What can hang from each mark
j_618: j_906
j_377: j_48 j_906
j_508: j_321
j_48: j_321 j_377 j_737
j_321: j_48 j_508 j_906
j_737: j_48
j_906: j_377 j_618

(in the rows, 128 means zero)
Known rows, with every way that one mark hangs from another
j_48[j_321[j_906[j_618]] j_377 j_737]: [123 130 141 147 108 125  93 144  86 200  86 133  94 169 119 110 118 113
 139  28 116 133 116]
j_906[j_377 j_618]: [119 102 126 111 170 132 142 133 206  92  80 130 139  98 132 203 114 126
 125  90 127 151 119]
j_321[j_48[j_377] j_508]: [128 118 115 135 115 150 139 121 153 143 172 150 133 129 113 206 132 167
 134 178 151  21 122]
j_48[j_321 j_377[j_906] j_737]: [123 129 146 186 103 138 116 152 100 187 145 129  97 163 117  94 143  80
 144  67  96 162 136]
j_906[j_377[j_48[j_321 j_737]] j_618]: [125 145 139 107 155 120  81 127 121 147  76 118 107  91 157  74 128  98
 137 110 149 151 114]
j_618[j_906]: [126 114 122 123 133 102 164 126 171  59 153 125 146 102 107 243 130 128
 116 194 139 150 127]
j_48[j_321[j_508 j_906] j_737]: [138 114 123 154  92 107 115 142  60 141 173 130  96 154 128 102 138 145
 127 150  41 120 127]
j_618[j_906[j_377[j_48[j_321[j_508]]]]]: [142  97 144 109 105 101 153 121 140 120 143 126 121  90 166 177 115 132
 127 236 168 131 121]
j_377[j_906]: [121 120 112 160 143 138 181 137 168  74 158 122 168 167 115 179 139 114
 120 108 110 171 139]
j_508[j_321]: [126 125 129 150 147 114 232 134 172  77 143 137  79 120 140 222 149 143
 122 142  92 119 140]
j_618[j_906[j_377[j_48[j_321 j_737]]]]: [133 130 151 111 114  87 127 121 123 115 135 117 118  66 132  99 126  92
 129 188 152 177 130]
j_906[j_377[j_48[j_321[j_508] j_737]] j_618]: [133 123 134  99 142 133  69 130 112 160  94 119 109  93 165  76 128 127
 136 147 124 127 111]
j_377[j_48[j_321[j_508] j_737] j_906[j_618]]: [135 136 117 122 131 155  64 134  54 168 123 110 136 173 166  63 140 131
 130 144 118 140 132]
j_321[j_48[j_377 j_737]]: [115 160 125 136 129 131 104 119 136 132 154 142 134  95  76 108 145 113
 137 119 139  85 135]
j_377[j_48 j_906[j_618]]: [123 143 104 114 168 158 129 123 150 109  99 112 187 169 142 144 131 120
 122  97 188 160 121]
j_321[j_906]: [124 122 108 151 129 108 186 129 163  70 151 127 154 157 104 186 122 134
 116  99 112 150 119]
j_737[j_48[j_321 j_377[j_906]]]: [139 138 141 190 120 151 130 146 108 155 150 121  75 166 139 154 134  83
 146 146 178 108 106]
j_508[j_321[j_48]]: [125 143 127 130 144 117 219 112 142  77 143 144  82 111 132 194 149 158
 123 171 144  63 167]
j_321[j_48[j_737] j_508 j_906[j_377 j_618]]: [127 107 122  83 118 137  89 113 118 126 112 142 166 111 106  76 102 183
 115 113  84  83 155]
j_618[j_906[j_377[j_48[j_321[j_508] j_737]]]]: [139 111 147 105 101  96 116 124 115 130 153 122 117  75 142 105 124 122
 126 221 127 153 124]
j_321[j_48[j_737]]: [117 166 110 124 147 117 107 113 117  74 169 131 141  85  83 110 157 126
 126 165 114  91 150]

Rows
[124 128 139 113 128 140 197 115 141 149  68 157 109 164 130 194 109 178
 122  59 181  60 158]  j_508[j_321[j_48[j_377] j_906[j_618]]]
[128  91 118  87 122 143 135 109 150 113 104 145 165 136 129 162  94 204
 113 130 139  60 148]  j_321[j_48 j_508 j_906[j_377 j_618]]
[124 142 128 124 121  98 150 120 155  94 134 122 171 112  99  45 112 105
 123  85 114 188 112]  j_321[j_906[j_377[j_48[j_737]]]]
[128 178 120 145 137 103 104 125  76 127 160 114  97 108 137  72 161  85
 139 166 139 135 109]  j_377[j_48[j_321 j_737]]
[138 135 138 165 139 166 104 145 106 172 102 118  76 166 148 166 125  99
 145 128 187 100 106]  j_737[j_48[j_321 j_377[j_906[j_618]]]]
[130 142 119 130 155 151 124 128  94 144  92 111 133 184 180 145 136 116
 131 119 204 143 130]  j_377[j_48[j_321] j_906[j_618]]
[127 131 141  99 127  92 124 119 163  87 137 118 160  54 104  92 121  98
 122 173 141 191 123]  j_618[j_906[j_377[j_48[j_737]]]]
[139 135 114 140 125 121 141 127  97 132 171 122 102 143 171 160 147 132
 136 219 162  80 100]  j_377[j_48[j_321[j_508]]]
[122 130 122  93 173 132 129 120 194 103  77 121 151  94 146 155 115 117
 128 103 180 151 102]  j_906[j_377[j_48] j_618]
[132 108 137 141  93 140  77 149  73 219 107 136  91 176 130 130 115 149
 136  81  81 107 109]  j_48[j_321[j_508 j_906[j_618]] j_377 j_737]
[131 103 140 151 106 170  67 157  87 222 118 131 102 174 143 124 132 130
 140  84  78 122 131]  j_48[j_321[j_508] j_377[j_906[j_618]] j_737]
[132 106 121  87 122 133  94 125 137 136 106 125 173 123 125  74 100 163
 118 100  91 149 106]  j_321[j_508 j_906[j_377[j_48[j_737]] j_618]]
[125 132 149 121 110 103 204 113 128  97 121 146 105 103 109  65 121 150
 118  96  88 118 182]  j_508[j_321[j_48[j_737] j_906[j_377]]]
[130 111 125 113  94 121 122 113 121 106 166 141 161 108  92  54 113 172
 117 142  68  94 154]  j_321[j_48[j_737] j_508 j_906[j_377]]
[117 132 132 168 120 146 123 148 161 150 153 130 155 149  80 101 137  87
 133  44  78 180 125]  j_48[j_377[j_906] j_737]
[121 160 109 108 161 153  77 128 118 117 105 108 187 149 121  58 138 108
 123  82 133 184 126]  j_377[j_48[j_737] j_906[j_618]]
